Each row comes from the steps of one walk. Every step used is in the known rows, and no mark comes twice. Write the walk behind each row, first mark first.
Known rows:
zafe, nugo, zana, tativup, vedek, soro: [-32   1   7 -17   1 -11  23  -9  -1  -8 -45  25  30  -8  28  11  -6   4
 -24 -11  47 -27  14 -11 -53 -35   0   7]
vuna, tativup, zafe: [-22 -33   8  -8  -8  15 -30   8   5  12 -11  15  21 -14  -9  23  -1  -4
   4 -14  39 -27  23 -22  -1  -2  -7  20]
lapas, vedek: [-31  12   7  -1  17  -9 -12   9  -3  11 -20  -2  17  27   3  14  15  17
 -13  22 -10 -35   6 -15  28  -9 -19 -11]
vuna, tativup, vedek: [-23 -23  30 -30 -18   1 -17  18   1  20 -15  -1  29  -7  10  26  12   3
  12 -13  33 -32   1 -43 -12  -4   4   1]
zana, nugo, vedek, nedin, kizile: [  4  -4  -1  14  21  35   6  16   5  40 -39   8  47  45  -7  15 -39 -27
 -33  47  24 -27  12   2  32  12   0  33]
tativup, vedek: [-14  -7  19  -6  -3 -11 -20  17   5   3 -16  -8  15  10  29  13  10  -1
   7   0  19 -17 -11 -30 -17   4  -6   6]
nugo, kizile, tativup, zafe, lapas, vedek, nedin, vuna: [-10   1   1   4  22  -5   4  38  42   7 -55  34  40   5 -19  13 -51  -8
  -5 -35 -23 -92  31 -29  27 -48  -9  48]
zafe, tativup, vedek: [-13 -32  22   1   0 -23  -6  30   6  -2 -22  27   9 -13  10  18  -4   4
  20 -21  18  -2 -13 -55 -28  -3 -12  21]
nugo, zana, tativup, zafe, lapas, vedek: [-10 -28  -9  39  36   0   7 -22  18  15 -30  32  40   3  -5  13 -11   6
 -20   6  28 -12   3  15 -24 -42 -13 -26]
lapas, vedek, soro, vufa: [ -6  31  -5 -20  38   9  -8  31   7   5 -32  23  11  55  -6 -12  22  10
 -45  38 -16 -67  36 -24  49  -7 -24  10]
vuna, tativup, zafe, nugo: [-61 -33  -3 -37 -24   9 -17   0  13   4 -26  14  12  -9  11  18  -2  12
   9 -25  49 -36  28 -24 -21 -25 -22   4]
zafe, lapas, vedek: [-35   3  11 -13  17 -22 -10   6  13  19 -26  18   5  30  23  10   2  21
  -1  22 -12 -30  -8  -2  24 -18 -25 -29]
nedin, vuna: [-24  -3  18 -16   3 -21 -46  10 -23   4 -23 -20  13 -11  16  44  -3  -5
  21  -3   2 -35  10  15   7 -23 -16  28]
zafe, tativup, vedek, nedin, kizile, dofi: [-21 -55  20 -16   7  26   2  29  15   0 -35  37  30   1 -24   0 -47 -10
  27 -15  21 -73   4 -55 -22 -17 -12  25]
nugo, vedek: [ -6   0  26   5  11 -18  -5   4   6  11 -19  12  31  20  19  18  -8  -4
 -46  -7   7 -12   6   3  16  -8 -11  23]
zana, tativup, zafe, nugo, vedek, nedin, kizile: [-29   0  13  -4  -8  39  10 -10  11  12 -57  54  50  35 -18  -2 -50 -31
 -50  -8  49 -54  41   8 -10 -12  -4  47]
zana, tativup, vedek, nedin, kizile: [ -1   2  31  -5  -6  34  -7   7 -17  19 -42  28  43  21 -13   7 -23 -28
  -6  17  40 -53   2 -18 -11  21  20  31]
zafe, lapas: [-21 -16  13 -17   9 -27 -23  -1   5  12 -21  20  -6   6  41  14  -8  13
   8   9  10  -4 -18  14   1  -5 -20 -10]
ruvo, tativup: [-22 -19  -7   7  27  -5 -11   3 -37 -10  -9   1  20   4  14  42   3  12
  -1   4  34 -15 -17 -30 -19  -5 -19  11]
nugo, kizile: [  4  -8   6   8  12 -25  -2  -7  14   7 -15 -12  32  17  31  30   0 -15
 -37  -5  10 -17  -7 -17  27 -19 -12  12]
zana, nugo: [-12 -19 -17  22  23  -6 -11  15 -12  15 -14 -24   6  20  14  27  -2   9
   0  54  22   4 -11  -2   0  -3 -15  -3]
lapas, vedek, tativup, zafe: [-11   7   8  -3  23  22  -9  39  13   0 -21  31  20   5 -27  -7  -4   8
   5  13 -11 -48  24 -27  29   6 -17   6]
nugo, vedek, soro, vufa: [ 15  24  13 -14  36   1  -1  27  14   4 -34  38  25  46  11  -7  -1 -10
 -76   9  -2 -44  36  -4  36  -5 -15  45]
ruvo, tativup, zafe, lapas, vedek: [-31 -14 -19  16  32   8  -8   6  10  -4 -15  27  24  29  -2  27  -9  13
   8   5  22 -34   1 -41 -10 -24 -31  -9]
nedin, kizile, tativup, vedek, soro: [  2  -9  12 -16  20  39  -6  29   2  -1 -37  42   8   3 -23   7 -38 -16
  15 -12  -6 -66  12 -66  16 -13   3  46]
lapas, vedek, nedin, vuna, tativup: [-47  15  35 -47 -10   2 -27  36 -15  30 -44   1  45  -6 -20  33  -2   9
  11   2   2 -89  45 -10  35  -6   2  26]
zana, nugo, kizile: [ 10 -16 -20  31  26 -16  12   1  12  17 -14 -34  33  33  23  37  -5 -17
 -33  40  19  -2 -12 -18  23 -27 -13  -1]
kizile, tativup, vedek: [ -6 -24  10   2  14  -5  -5  33  -7  -6 -26  15   5 -13   1   6 -12  18
   9 -23   3 -34 -16 -50 -26 -15   0  20]
kizile, nedin, vuna: [-20 -15  33   4  13 -29 -62  18 -30  16 -40 -39   4 -22  11  48 -12  -5
  31  -3 -10 -53  -1  13  18 -25  14  33]
zana, tativup: [ -8  -5  24  12  11 -15 -11  -6 -34   4 -22  14  16   7   1  20  -1   5
 -28  18  28 -17  -6  15 -11  -8   1  10]
nugo, zana, tativup, vedek: [  5 -27  11  27  13 -11   8 -15 -12   7 -23  -1  46 -14  16  27   5  -3
 -15  -4  46   2 -17  -1 -55 -24   9  -7]
zafe, nugo, kizile: [-35  -7  -5 -21  -7 -32  10 -17  21  -3 -28 -14  21  20  50  24  -3  -2
 -32 -14  18 -24  -3 -18   7 -42 -28  -5]

Which walk is each row?
[-43  -8   2  -6  -5  -5  -3   0  32  -5 -30  19  24  21  23   5 -19  -4
 -36 -28  27 -20  28  -6 -14 -27 -29  22] | tativup, zafe, nugo, vedek
[-32 -22  25 -45 -19   2 -42  31  15  24 -40  34  24 -25   2  23 -32  -7
  37 -24  33 -58  38  10  -6  -1  -2  43] | vedek, nedin, vuna, tativup, zafe, lapas
[-18 -16  19 -17   2 -15 -24  24  19  -2 -55 -20  22 -30   8  33 -40 -25
  22 -37  -6 -81  22 -16  24 -58   2  39] | vedek, tativup, zafe, nugo, kizile, nedin, vuna
[-49   7  38 -60 -10  -9 -23  33   1  38 -49  21  34  -3  -1  27 -16  13
  23  -1  -2 -82  31   1  30 -16  -3  11] | zafe, lapas, vedek, nedin, vuna, tativup
[ -1 -21 -14  28  38  -5  20  12  50   5 -33  37  24  21 -10   9 -34   3
 -25 -26 -20 -53   5 -50  27 -58 -21   4] | nugo, kizile, tativup, zafe, lapas, vedek
[-22 -11  -5  14  -3 -14  17 -24  18  -9 -33  10  37  22  13  21 -16 -18
 -54 -18  45 -31  17  -9 -21 -50 -16  13] | zana, tativup, zafe, nugo, kizile
[-30 -38 -10  -3  16  40   5  -2  24  -1 -44  44  21   8 -19   6 -56 -12
 -19 -45  13 -52  22 -31   0 -57 -27  36] | nedin, kizile, tativup, zafe, nugo, vedek
[ -7 -36 -12  25  24  12 -17  26   1 -12 -21  32  -4 -18 -21   4 -23  14
   3 -25   9 -27   4 -31 -17 -13 -12  33] | kizile, tativup, zafe
[ 17 -13  -1  27  30  21  13  45  19  12 -19  21  36  10 -18   4 -34 -11
 -22  25  15 -11  17 -10  12   0  -8  28] | zana, nugo, vedek, tativup, zafe
[ -32    3   18  -14   11   -7  -13   31   27    4  -59  -24   37   -7
  -14   28  -31  -15   11  -26  -28 -106   35  -32   47  -72   -2   22] | lapas, vedek, tativup, zafe, nugo, kizile, nedin, vuna
[-45 -14  -2   3  -6  -4  -8 -13  -7 -11 -33  21  10   8   3  10 -11   5
 -19  -5  48 -27  18   5 -41 -27 -17   9] | zana, tativup, zafe, nugo
[ -9  -7  13  -7   5   2   2  54  -4   0 -42  33  11 -10  -1 -14 -21  17
   3 -18  11 -50  -6 -46 -28  23  14  41] | kizile, tativup, vedek, nedin
[-22 -11  37 -23 -16 -21 -22  56  -2   2 -46  26  24 -28   3  23 -21  -5
  43 -33  15 -40  14 -34 -30   5  -1  63] | zafe, tativup, vedek, nedin, vuna
[-42 -31 -27 -18   2  47  -9  16   9  -4 -55  49   3  -5 -18 -13 -51   3
  16 -23  26 -63  21 -35 -16  -9 -17  41] | vedek, nedin, kizile, tativup, zafe, nugo
[-17 -24  32   2   9 -12 -33  10  41  39 -47 -19  48  -5 -12  59 -26 -25
   9 -29 -12 -95  30 -27  58 -77  11  15] | nugo, kizile, nedin, vuna, tativup, zafe, lapas, vedek
[-22 -39  34   0  -4   3 -69  23 -12  22 -37 -25  20 -41 -23  54 -17 -16
  41 -26  17 -68  28  -9  14 -31  21  47] | kizile, nedin, vuna, tativup, zafe
[-23 -30  56 -24 -14 -13 -55  32 -16  28 -42 -41  27 -35  -2  56  -5 -12
  47 -27  11 -76   9 -29   5 -34  32  31] | kizile, nedin, vuna, tativup, vedek
[-19   5  25 -36  24  -9   3  31   9  14 -29  41   5   5   9  -5 -11  27
  14  20 -27 -42  -7 -10  38  -8 -19 -24] | zafe, lapas, vedek, tativup
[-70 -14  11 -59 -38  10 -34  25   4   8 -49  11  25 -25   4  23 -20   1
  29 -30  44 -72  54  -4 -22 -15 -11  44] | vedek, nedin, vuna, tativup, zafe, nugo
[ -1 -37   5  -4  17  32 -12  15  -7   6 -30  16  13  -6 -16  16 -28  -7
  27 -16   1 -48 -14 -56  -2 -26  -3  17] | nedin, kizile, tativup, vedek
[ -61  -46   12  -47  -11   57   12   -3   37   13  -42   36   56   17
  -26    1  -58  -14  -25  -31   44 -109   56  -22   -2  -47  -17   22] | vuna, tativup, zafe, nugo, vedek, nedin, kizile, dofi
[-30  10  -6 -20   8   5  25  15  45  -6 -34  17  37  18   2   0 -15  -1
 -22 -13  -5 -63  29 -47  32 -40 -31  -6] | lapas, vedek, tativup, zafe, nugo, kizile
[-36  17  12 -15   3  -3 -35  34  26  15 -46  23  22  14  -2   8 -27  -1
  20   2  -3 -66  39   9  11  -3 -17  29] | tativup, zafe, lapas, vedek, nedin, vuna
[-11  19   2  -6  19  13  16  10  19 -10 -52  60  30  49  -8 -15 -17 -14
 -92  -6  33 -62  60   3 -10 -38 -20  48] | zana, tativup, zafe, nugo, vedek, soro, vufa
[-28 -17  41 -44 -24  -6 -38  23 -11  21 -24 -23  35 -25   7  53   2 -11
  37 -28  20 -56  18 -27  -8 -33   3  24] | nedin, vuna, tativup, vedek
[ -1 -20  12 -18  13   3 -19  27  22   1 -22  53  -4 -15  14  -9 -27   5
  29  -2   8 -17   0  -1   3   8 -18   8] | vedek, tativup, zafe, lapas
[-30 -38 -24 -18  11  12   3   2  20 -10 -29  25  16 -40  25  -4 -16  13
  19 -22  34  -8   8  -4 -36 -22 -29  -6] | vedek, tativup, zafe, nugo, zana
[ 16 -20   3  13  33   8  13  38  36  20 -27  45  25  11   2  -1 -47  -6
  -7  24   8  -5   5   2  11 -11 -14  14] | zana, nugo, vedek, tativup, zafe, lapas
[ 20 -42 -40  60  42  10  19  21  25   1 -22  -5  26   7 -20  23 -35 -11
 -26   8  14 -20   1 -47   2 -41 -10  27] | zana, nugo, kizile, tativup, zafe
[ 12  -8  -5  14  15  -5  17  56   9  12 -50 -24  49  -2  -6  33 -43 -16
   2  -2   4 -66   4 -51  -7 -35  12  56] | zana, nugo, kizile, tativup, vedek, nedin, vuna
[-19 -34 -19  13  25   3 -18   2   3 -10 -10  30  12   7  17  32 -18   5
  18  -9  44 -11 -11 -24 -34 -12 -25   8] | ruvo, tativup, zafe, lapas
[-41 -46 -29  -8  13  43 -13  -3   6  -8 -41  31  -4  -7 -17   5 -42  -1
  22 -27  17 -49  13 -36 -11 -48 -32  19] | nedin, kizile, tativup, zafe, nugo
[-16  -3  23 -21  -2  -4 -20  59 -15  -1 -50  12  18 -28  -6  12 -32   9
  30 -32   0 -72  10 -33 -26  -5  11  62] | kizile, tativup, vedek, nedin, vuna
[-17 -34 -16  12  38  43 -10   7  26  14 -37  48   7  15 -36   6 -46   0
  22  -7 -17 -61   7 -38  28 -44 -26  -1] | nedin, kizile, tativup, zafe, lapas, vedek
[-47 -37 -25  -4   9   4  -6  15   7 -19 -36  29 -14 -16   0  -3 -27  27
   6 -34  19 -35  10 -33 -37 -36 -28  21] | kizile, tativup, zafe, nugo
[-20  15  33 -29 -16 -11 -36  42  -6   8 -40 -10  29  -6  22  19  -9 -11
  28  -8  16 -54  16 -11 -17  16   6  47] | tativup, vedek, nedin, vuna
[ 10  16   5 -23  16   8 -16  38  15  -2 -31  15  11  37  19 -12  16  -8
 -23  15  11 -51  20 -37   3   8 -12  29] | tativup, vedek, soro, vufa
[-58 -18  25 -43 -25  -1 -22   5  17  11 -38   4  45 -14   4  44 -25 -12
  -7 -56  30 -60  56  -4  -6 -64 -20  39] | nedin, vuna, tativup, zafe, nugo, vedek
